What can hang from each mark
G: Z
V: Z
C: Z
A: C Z
L: G Z
E: Z
Z: C D G L V
D: Z
F: Z

Every row comes from one small tree of marks. The marks that hang from a mark follow it in brackets, in alphabetical order. Every link used is in the known rows. Which tree was each row made from?
Known rows
Z{V}: 4.0,7.0,-22.0,1.4,9.7,2.1,-4.4,1.8,3.2,-7.0,-16.8,-7.4,-5.5,3.0,-1.4,-1.9,-1.8,0.9,-0.1,1.4,-1.2,-3.3,5.3
Z{D L}: -6.0,2.2,-31.0,1.3,2.2,-5.7,-2.4,-0.9,0.2,-0.4,-5.8,-7.8,-1.8,-3.0,-7.9,-0.2,4.1,5.7,-4.2,0.3,-5.7,5.0,-11.4
L{Z{C V}}: -6.4,15.4,-49.0,3.3,18.5,-0.7,-8.6,1.9,13.2,-4.6,-4.5,-15.8,-6.9,11.8,-7.3,-1.5,-1.5,1.9,0.5,0.9,19.7,-4.1,0.8
D{Z{C L}}: -10.1,3.2,-47.5,0.3,6.1,-3.8,6.1,2.7,15.7,2.5,6.0,-11.4,-3.7,4.0,-3.4,-1.0,7.4,6.5,-5.1,1.4,8.8,3.9,-4.6
G{Z}: -10.4,2.0,-13.7,-1.1,1.1,-1.9,-4.9,0.9,4.1,5.6,-2.4,-0.3,-4.1,2.8,7.8,-2.9,-4.4,-2.7,-3.1,1.4,6.9,-1.2,-7.5
G{Z{D V}}: -4.0,12.0,-47.7,1.7,10.2,-0.7,-12.2,-3.4,8.7,-4.6,-23.9,-12.7,-11.3,2.7,-2.8,-4.7,-11.4,2.6,-4.8,3.2,4.4,-3.6,-6.4
A{C{Z{G L V}}}: -13.6,6.2,-56.0,-0.9,20.0,-10.5,4.9,6.7,10.8,6.2,-40.3,-17.4,-10.4,-6.2,2.8,-5.6,12.3,5.3,-3.6,0.5,5.1,-5.8,-11.9
V{Z}: -6.3,-2.7,-8.8,-0.6,2.6,0.9,-8.9,-3.2,-4.2,-8.5,-6.4,-2.1,-2.3,12.5,0.8,-1.0,-4.6,0.4,-2.1,0.6,9.6,-1.3,-4.1
G{Z{D L}}: -15.5,6.0,-42.7,-0.2,3.7,-7.3,-7.8,-0.3,4.8,5.8,-8.6,-8.6,-5.9,-0.5,-2.1,-2.2,0.3,2.6,-7.5,1.7,-0.8,4.8,-18.6
Z{D G}: -2.3,-5.0,-21.5,3.3,6.0,-4.4,-4.2,-6.0,0.2,0.6,2.2,-16.2,-5.1,-5.2,-8.5,-2.2,-0.5,1.1,-1.2,-0.2,-8.4,0.6,-12.3
A{C{Z{V}}}: -2.8,11.8,-39.1,-2.4,12.3,-2.3,4.7,1.7,9.0,-1.2,-43.9,-4.8,-8.0,0.0,3.1,-4.9,-4.8,7.5,-1.8,1.0,18.3,-13.9,2.0
L{G Z}: -11.8,-0.9,-10.8,1.7,6.3,-3.1,-4.2,2.5,4.2,-3.5,-17.4,-8.5,0.3,2.1,1.6,-3.5,5.3,-3.9,3.7,-4.9,9.0,3.4,-13.2
C{Z{L}}: -13.1,4.2,-29.4,0.0,2.0,1.8,0.7,1.6,2.3,7.7,-12.1,-3.4,-4.6,-3.1,4.4,-0.7,8.7,2.4,-4.5,-1.5,1.0,2.2,-14.9
E{Z}: 4.8,6.7,0.2,-1.9,5.4,1.4,1.2,-7.6,3.3,2.4,-4.2,4.4,-1.9,6.8,0.4,0.3,-1.7,-3.0,-1.5,1.3,6.6,0.8,-5.2
F{Z{D}}: -0.6,2.6,-24.2,0.4,4.4,-5.4,-2.6,-8.8,-7.6,-1.9,-10.7,-9.0,-3.3,8.2,-5.5,-0.3,-10.2,4.7,-3.4,0.1,9.2,2.5,0.9
C{Z{D G L V}}: -10.6,9.6,-70.4,4.3,16.6,-1.3,-7.2,-1.4,6.2,0.4,-25.0,-24.6,-16.5,-6.7,-6.1,-5.0,7.4,4.4,-5.3,-0.5,-11.4,0.3,-20.7
A{Z{D G L}}: -13.8,-0.1,-39.9,0.5,11.5,-16.9,-12.1,-1.8,9.1,4.5,-1.0,-18.5,-6.7,-0.8,-2.3,-4.5,8.5,6.6,-6.7,0.7,-7.6,12.0,-26.4
Z{C D G L V}: -7.4,8.2,-78.3,6.6,22.5,-9.8,-6.8,0.3,8.8,-4.3,0.6,-31.8,-8.6,-3.9,-18.5,-2.6,10.8,7.8,-3.0,2.0,-5.8,2.0,-11.1
F{Z{C D G V}}: -1.7,7.7,-71.0,4.8,25.8,-10.8,-7.7,-6.8,0.2,-5.9,-4.8,-33.3,-10.2,7.7,-15.1,-1.2,-5.2,7.0,-2.3,1.6,8.7,-0.5,3.4
F{Z}: -1.1,2.6,-8.3,-1.6,5.5,-4.8,0.8,-2.7,-8.4,1.8,-6.2,-3.6,-0.6,8.9,1.1,1.2,-3.0,0.7,-1.7,-0.4,10.9,3.5,4.5
L{Z}: -8.6,6.2,-6.2,0.2,3.9,-2.5,-5.9,-1.2,5.2,4.7,-3.2,1.6,-1.2,7.7,3.1,-0.7,0.1,-2.6,-0.1,-1.1,10.7,-0.3,-9.0
C{Z{V}}: -0.4,11.4,-34.8,1.5,8.4,8.4,-2.8,-0.1,5.1,-2.8,-24.3,-6.9,-12.0,0.5,2.2,-3.6,-3.7,2.5,-1.6,-0.1,3.2,-6.5,-1.7
D{Z{C G L}}: -13.8,-2.3,-51.6,1.5,12.3,-8.1,5.0,2.9,16.0,5.9,12.5,-22.0,-7.2,0.9,-2.7,-2.9,13.3,3.2,-3.8,1.1,1.3,5.8,-12.9
L{G}: -2.9,-8.1,-3.8,1.7,2.2,-1.7,1.3,3.8,-0.2,-8.9,-15.1,-9.5,3.5,-7.3,0.1,-3.1,5.2,-2.5,3.1,-4.2,-4.3,3.2,-3.4

Write each row's tree
-9.9,-2.2,-34.3,2.6,8.0,-10.5,-4.1,-1.6,1.3,3.9,1.3,-15.8,-4.9,-7.5,-8.8,-1.5,9.8,2.5,-3.1,0.0,-15.4,6.5,-18.3
Z{D G L}
6.3,10.1,-24.3,1.4,20.4,-0.8,-4.1,-4.7,8.1,-1.0,-12.3,-12.6,-11.0,6.1,-2.2,-2.5,3.7,-5.0,-0.9,2.2,-1.0,-0.9,-6.9
E{Z{G V}}
1.8,2.9,-40.9,4.0,15.3,-2.4,-7.8,-4.3,4.6,-6.9,-13.1,-22.1,-11.0,-2.9,-10.1,-4.4,-1.9,2.4,-1.1,1.4,-11.4,-0.9,-5.6
Z{D G V}
-6.9,5.2,-39.6,2.5,17.1,-5.8,-4.8,6.5,3.9,-0.2,-10.2,-19.2,-8.7,-1.9,-2.6,-2.7,15.1,-2.0,-1.8,0.5,-14.2,4.3,-9.6
Z{G L V}
-5.3,6.3,-60.6,0.6,19.2,-6.3,0.3,-5.0,9.6,-0.4,-42.5,-18.7,-11.6,-5.8,-4.0,-6.9,-5.3,8.9,-3.5,0.6,6.9,-13.4,-9.7
A{C{Z{D G V}}}
-4.1,13.5,-43.8,-1.3,16.9,-6.4,-3.1,3.0,-4.2,-2.2,-22.6,-14.9,-7.3,10.0,-0.8,0.2,4.8,2.5,-4.4,1.3,5.0,7.9,4.7
F{Z{L V}}
-8.7,10.9,-68.8,6.5,24.6,-7.2,-13.0,-5.2,14.6,-3.1,-0.8,-29.9,-10.4,6.7,-15.4,-3.3,-1.2,3.9,-1.1,1.0,10.2,-5.0,-11.1
L{Z{C D G V}}
-0.6,4.8,-34.2,1.2,20.2,-6.1,-5.4,-0.3,-3.6,-1.7,-15.2,-23.7,-11.1,8.1,0.0,-2.3,0.6,-2.8,-0.8,0.3,3.0,1.4,4.0
F{Z{G V}}
-3.4,6.9,-55.2,4.8,14.7,2.8,-7.0,-5.9,5.3,-3.2,-22.5,-22.0,-16.5,-3.8,-5.8,-6.1,-4.5,2.5,-3.1,-0.2,-7.5,-6.2,-12.5
C{Z{D G V}}
0.7,10.5,-54.7,1.7,12.6,2.2,0.9,0.5,20.1,-7.9,-8.1,-16.3,-10.0,8.4,-5.3,-4.3,-5.9,6.4,-2.3,2.6,11.7,-4.9,8.2
D{Z{C V}}
-11.7,4.9,-49.2,2.4,7.0,-4.6,-7.7,-3.4,8.6,1.3,9.5,-14.3,-3.6,1.6,-9.6,-3.1,-9.2,6.3,-5.2,3.0,14.5,-2.5,-8.2
G{Z{C D}}
-10.7,15.3,-64.8,1.3,11.4,-5.2,-11.5,1.2,9.3,-2.0,-24.3,-14.8,-11.4,1.4,-3.1,-4.6,-0.1,3.2,-7.3,3.4,-0.7,2.2,-14.2
G{Z{D L V}}
-6.0,-0.6,-50.6,3.2,17.5,-11.2,-2.9,-7.8,-2.9,0.6,12.8,-27.0,-3.9,6.2,-13.9,-0.1,-3.5,5.4,-2.0,0.4,9.1,2.3,-1.2
F{Z{C D G}}
-9.7,0.0,-25.7,3.5,6.6,-4.2,-7.4,-5.5,4.7,-6.5,-24.0,-13.4,-0.4,-1.0,-5.7,-4.2,0.4,0.6,1.0,-4.4,5.6,3.2,-17.1
L{G Z{D}}
-18.3,-6.9,-65.1,4.6,14.9,-8.0,-8.7,-3.6,-0.3,-18.4,-10.5,-22.3,0.9,3.1,-15.8,-1.5,7.9,9.2,-2.9,-1.9,6.9,6.2,-14.4
V{Z{C D L{G}}}
-7.3,11.9,-41.9,-1.3,15.1,-8.3,-11.2,5.1,12.5,-3.7,-18.0,-12.0,-7.8,6.4,3.7,-3.8,6.0,5.5,-5.3,2.3,-0.2,7.6,-7.5
A{Z{L V}}
6.8,11.2,-40.3,2.3,20.9,-1.8,-7.7,-12.9,8.7,-4.4,-16.4,-17.4,-13.5,4.7,-8.1,-2.9,-3.0,-1.0,-2.8,2.7,-2.4,-1.1,-9.3
E{Z{D G V}}
-7.8,5.2,-38.8,-0.1,8.4,-10.0,-2.9,-4.9,-7.5,1.6,-13.7,-11.0,-3.0,6.5,-5.6,1.1,0.6,6.3,-5.7,-0.1,4.5,8.1,-6.5
F{Z{D L}}
-7.0,5.2,-76.5,6.3,19.7,-7.3,-3.2,2.9,7.9,-17.1,-19.1,-30.6,-3.9,-7.2,-18.6,-2.7,9.6,9.6,-0.8,-1.2,-2.2,3.5,-5.6
Z{C D L{G} V}
0.7,19.5,-73.1,2.9,22.2,-4.4,-3.8,-7.8,11.9,-5.8,-10.2,-16.9,-7.3,7.4,-17.1,1.3,2.9,8.1,-5.5,4.1,10.2,1.6,-5.8
E{Z{C D L V}}
-7.0,4.4,-50.3,0.9,14.8,-3.8,1.3,4.2,16.2,0.4,-17.6,-22.4,-15.6,2.1,3.3,-6.8,11.3,-0.4,-4.2,1.7,-8.7,5.2,-11.6
D{Z{G L V}}
-9.9,7.6,-68.8,3.1,25.7,-9.9,-0.3,6.4,-1.0,-11.9,-20.7,-32.4,-2.4,5.2,-8.3,-1.1,12.1,5.1,-0.3,-1.9,8.7,9.1,4.1
F{Z{C L{G} V}}
-12.5,0.3,-40.4,0.7,4.9,-4.9,-10.6,-6.0,-4.1,-7.9,-12.4,-9.0,-2.0,8.8,-7.3,-0.8,-0.2,6.8,-6.3,0.9,1.4,5.5,-16.7
V{Z{D L}}
-5.5,6.2,-34.0,-3.9,22.2,-18.7,-5.9,3.9,16.8,-0.4,-28.4,-17.6,-7.8,3.1,5.8,-8.1,0.3,6.7,-2.9,2.8,9.2,-4.9,-4.7
A{C Z{G V}}
-11.8,-4.1,-29.4,-0.7,6.7,-6.2,4.7,3.4,12.3,7.3,-4.1,-13.6,-8.6,0.2,4.7,-4.1,12.5,-1.3,-3.8,0.2,-9.4,7.3,-17.4
D{Z{G L}}
-14.0,4.9,-33.2,-4.0,5.9,-8.0,9.0,3.4,5.3,9.2,-32.5,1.4,-1.1,-4.2,4.1,-2.4,7.2,7.7,-4.9,-0.8,13.5,-4.1,-10.7
A{C{Z{L}}}
-7.7,1.5,-39.4,1.6,16.7,-7.0,4.9,0.2,7.6,-4.5,-1.1,-13.4,3.7,-0.7,-8.8,1.1,15.5,1.1,-0.6,-1.8,7.5,9.4,-11.0
E{Z{C L{G}}}
-8.6,4.6,-60.3,4.9,20.0,-4.4,-0.5,9.5,7.3,-14.3,-14.4,-26.4,-2.1,-5.0,-10.2,-1.8,17.0,4.1,0.7,-1.6,2.2,5.2,-1.0
Z{C L{G} V}
-14.7,0.6,-48.0,0.9,19.8,-16.1,-0.5,3.0,-3.2,8.0,14.2,-24.8,-3.3,6.2,-6.2,1.4,14.4,2.0,-2.4,0.1,7.6,10.2,-6.1
F{Z{C G L}}
-2.0,3.6,-48.0,4.9,20.1,-2.8,-4.2,2.6,8.9,-4.5,6.6,-26.0,-8.2,-0.2,-9.5,-2.0,6.2,2.2,0.8,1.5,-0.6,-2.5,2.1
Z{C G V}
2.8,18.2,-49.6,1.2,16.8,-2.3,-4.2,-8.6,8.5,-5.0,-26.2,-9.2,-7.9,6.2,-10.0,0.0,1.2,3.6,-5.7,3.1,2.5,4.3,-11.4
E{Z{D L V}}
-10.2,6.4,-74.8,5.1,18.9,-4.2,-8.4,1.4,10.5,-14.6,-21.1,-28.7,-7.3,-3.5,-10.6,-5.4,-4.1,5.1,-2.1,0.1,8.6,-2.1,-6.2
L{G{Z{C D V}}}
-11.7,4.7,-60.0,3.5,19.8,-3.6,-6.3,7.4,11.2,-11.7,-16.3,-24.4,-5.6,-0.4,-4.1,-5.6,2.1,0.5,0.0,0.1,11.1,-2.2,-1.2
L{G{Z{C V}}}
-14.2,-2.0,-48.0,2.4,16.2,-12.3,3.6,5.1,-4.6,-5.0,-6.0,-22.5,3.0,2.4,-7.6,0.2,13.4,3.9,-0.4,-3.3,12.6,11.5,-1.7
F{Z{C L{G}}}
